Each row was made from one small tree. Brackets hold a mark, then the marks that hang from it, in the order of their numbers. Every link used is in the known rows. Write each row's tree.
In the rows, 128 means zero.
Known rows
(Q940 (Q234 (Q132 Q321) Q202)): [113 114 114 119 140 157 102 176 107 111 125 151 127 124  48 120 187 125
  93 136 129  92  70 107  92]
(Q321 Q19): [111 126 148 115 128 159 119 164 134 136 136 131 152 154 123 108 130 127
 136 129 127 108 117 117 127]
(Q871 (Q321 Q441 Q940)): [ 94 134 171 115  81 124 148 198 106 126 155 145 138 119 128 135 147 111
 125 118 114  79 149 130  98]
(Q144 (Q441 (Q321 Q19 Q871 Q940))): [103 112 160 112 113 144 115 200 144 120 126 124 151 162 143 128 104 138
 153 117 101  33 145 104 110]
(Q234 Q132 (Q202 (Q321 Q441 Q706 Q871))): [103 125 160  82 106 117 160 210 110 118 165 131 127 110  98 149 155 156
 124 134 118  78 104  59  73]
(Q202 (Q321 Q19 Q706)): [120 128 155  95 104 174 156 181 133 132 154 133 133 132 121 123 139 147
 145 130 125  95 130  81  93]
(Q202 (Q321 Q19)): [124 118 139 102 117 165 125 164 135 134 148 135 126 148 117 111 150 149
 154 126 122 111 121  92  97]
(Q19 (Q234 Q132) (Q321 Q202)): [119 116 164  89  85 138 126 156 116 124 127 196  98 114 143 136 137 165
 109 130 124  88  70 100  96]
(Q539 (Q234 (Q202 (Q321 Q706)))): [ 95 145 116  96 129 133 141 145 112 134 148 170 108  85 111 151 173 134
 125 122  79  74 104  90  75]
(Q19 Q234 (Q321 Q441)): [ 99 131 174 114  87 126 174 141 114 127 157 168 139 126 157 121 136 120
 113 121 124  88 142 111 106]
(Q940 (Q234 (Q132 (Q321 Q706)))): [119 112 144 133 109 179 134 201 120 119 141 152 152 112  58 121 161 129
  89 136 135  81  94  93  86]
(Q234 (Q132 (Q321 Q940))): [117 103 126 119 104 168 106 195 103 111 147 165 157 114  62 136 144 132
 128 138 135  81  90 115  76]
(Q871 (Q321 Q202) Q743): [108 141 152 105 109 135 107 170 109 148 113 145 125 135 140 129 148 138
 137 125 105  75 105 136  95]
(Q321 Q441 Q706): [ 97 141 171 126  94 121 172 181 124 129 161 128 176 122 127 136 130  98
 113 130 124  92 152 108 113]
(Q144 (Q441 (Q321 Q19 Q202 Q706))): [105 131 172 107  96 135 131 190 144 118 110 122 156 152 153 141  97 132
 134 125 111  58 132  90 122]
(Q539 (Q234 Q202)): [ 91 145 109 114 153 119 107 127 112 137 130 168 127 110 122 137 164 116
 118 123  83  86  95 126 107]
(Q144 (Q441 (Q321 Q202 Q871))): [111 121 156 119 108 110 113 178 136 125 111 137 151 155 150 138 108 133
 134 124  86  48 132  98 103]
(Q441 Q321): [119 124 114 135 131 140 133 157 108 127 128 133 137 127 124 142 149  88
 125 117  92  81 148 127 103]
(Q441 (Q321 Q202 Q706 Q871)): [114 135 158 107 108 146 159 199 121 142 132 133 137 114 148 141  96 120
 127 131  97  42 143  93  96]
(Q132 (Q321 Q706 Q940)): [114 126 141 119  97 176 154 194 114 116 160 158 172 110  88 133 120 110
 124 134 130  57 137 107  78]
(Q539 (Q234 (Q202 (Q321 Q19)))): [ 95 138 117  87 142 146 111 136 125 143 142 158 111 120 120 121 168 152
 151 122  96  92  92  97  93]
(Q940 (Q234 Q202)): [106 138 121 122 143 138 122 154 124 127 121 132 103 139 101 121 179  98
  91 123 106  93 100 130 126]
(Q871 (Q321 (Q19 Q234) Q441 Q940) Q743): [ 75 142 187  85  79 148 167 191 115 153 152 136 142 151 161 108 127 137
 156 122 136  64 124 142 105]
(Q871 (Q321 Q202 Q706 Q940) Q743): [102 149 172  89  84 153 141 205 110 141 129 148 119 112 142 147 126 135
 139 125 109  39 113 131  88]

Which tree is each row?
[119 114 154  93 120 168 134 181 138 146 152 132 128 151 121 102 134 166
 159 131 123  90 125  80  89] => (Q202 (Q321 Q19 Q871))
[ 92 147 220  88  59 144 175 212 125 128 160 153 141 104 157 136  87 139
 127 132 126  32 147  80  93] => (Q19 (Q321 Q202 Q441 Q706 Q871 Q940))
[ 86 123 182 114  79 156 136 217 140 128 139 118 126 142 101 116 144 132
 116 132 144  98  92 119 126] => (Q321 Q19 Q441 (Q940 (Q234 Q132)))
[ 94 138 157  85 114 173 123 200 128 156 121 108 138 151 154 121  88 138
 178 131 112  28 118 122 100] => (Q441 (Q321 Q19 Q202 (Q871 Q743) Q940))
[105 131 168  85  93 154 147 159 142 151 125 153 131 157 158 100 100 147
 134 137 135 104  89 117 124] => (Q321 (Q19 Q234) Q202)
[114 139 143 111 103 142 152 180 116 131 122 135 135 110 138 152 115 101
 118 124  95  64 140 109 103] => (Q441 (Q321 Q202 Q706))
[ 90 136 211  93  80 166 171 223 136 143 160 127 216 141 125  91  65 148
 144 150 157  69 139  66  97] => (Q132 (Q321 Q19 Q202 Q441 Q706 Q871))
[107 116 166  83  89 152 132 178 134 141 121 161 121 146 139 112 108 168
 128 144 144 112  53 109 116] => (Q321 (Q19 (Q234 Q132)) Q202)
[107 132 160  94  80 146 122 195 115 132 123 165 106 117 135 137 133 132
 127 122 109  69 112 131  97] => (Q871 (Q321 Q202 Q940))
[ 94 123 151  69  95 135 126 204 116 110 154 123 116 130  93 142 159 153
 149 131 133 102  86  91  91] => (Q234 Q132 (Q202 (Q321 Q19 Q441 Q940)))
[109 134 168  85  71 151 149 152 121 128 136 191  98 113 161 130 113 140
 120 125 116  57 107 118  93] => (Q19 Q234 (Q321 Q202 Q940))
[ 96 121 120  79 125 134 102 177 111 131 146 180  85  90  98 150 169 175
 145 129  84  55  59  91  57] => (Q539 (Q234 Q132 (Q202 (Q321 Q871 Q940))))
[120 131 148 113  82 179 167 190 133 128 150 140  86 108  97 141 166 122
 114 122 105  66 126 104  80] => (Q202 (Q321 Q706 (Q940 Q234)))
[ 99 145 157  94 103 161 153 207 119 148 131 120 137 116 148 149  95 122
 152 131  94   7 134 118  80] => (Q441 (Q321 Q202 Q706 (Q871 Q743) Q940))
[ 85 136 181  98  71 166 140 204 131 130 152 133 189 147 111  99  84 126
 153 142 158  84 126 105 100] => (Q132 (Q321 Q19 Q202 Q441 Q940))
[106 145 170  99 113 145 144 187 132 155 134 126 156 135 144 126 101 144
 141 142 113  45 109 105  98] => (Q321 Q202 Q706 (Q871 Q743))
[104 137 154 104 126 136 114 169 132 158 126 130 147 156 140 117 114 145
 150 139 110  65 100 119  99] => (Q321 Q202 (Q871 Q743))
[ 95 148 186 110  75 115 170 191 129 133 148 133 164 124 140 136 106 110
 115 136 125  92 134 105 114] => (Q321 Q202 Q441 Q706)
[ 99 140 149 120 118 176 165 209 124 149 135 110 123 121 124 141 134 100
 127 121  90   4 140 124  88] => (Q441 (Q321 Q706 (Q871 Q743) (Q940 Q234)))
[102 121 168 101 113 174 128 199 139 144 148 134 141 149 131 104 100 143
 148 133 129  69 120 114 112] => (Q321 Q19 Q871 Q940)
[ 94 117 149 101 110 160  86 178 125 143 124 177 164 114  98 104 122 173
 138 143 134  94  56  94  88] => (Q539 (Q234 (Q132 (Q321 Q19 Q202))))
[ 74 144 177  73  89 134 170 191 104 129 146 153 118 137 153 112 132 129
 131 119 135  74 117 130 115] => (Q871 (Q321 (Q19 (Q234 Q202)) Q441 Q940))
[ 87 154 195 100  94 123 168 197 130 155 150 110 179 140 152 126  93 135
 140 143 123  53 128 100  99] => (Q321 Q202 Q441 Q706 (Q871 Q743))
[107 124 119 115 141 137 104 170 116 116 117 141  95 127  81 137 193 121
  89 127 113 102  66 120 116] => (Q940 (Q234 Q132 Q202))
[ 85 142 204  95  71 155 172 228 118 132 158 136 151 120 137 125 117 127
 134 121 138  66 152 109 112] => (Q871 (Q321 Q19 Q441 Q706 Q940))
[ 83 125 161  82 110 114 150 173 118 122 142 139 140 147 127 116 138 141
 119 136 150 114  73 109 125] => (Q321 (Q19 (Q234 Q132 Q202)) Q441)
[106 139 156 124  95 170 161 192 138 130 141 139 113 115 106 136 143 101
  95 127 112  63 125 123 107] => (Q321 Q706 (Q940 Q234))
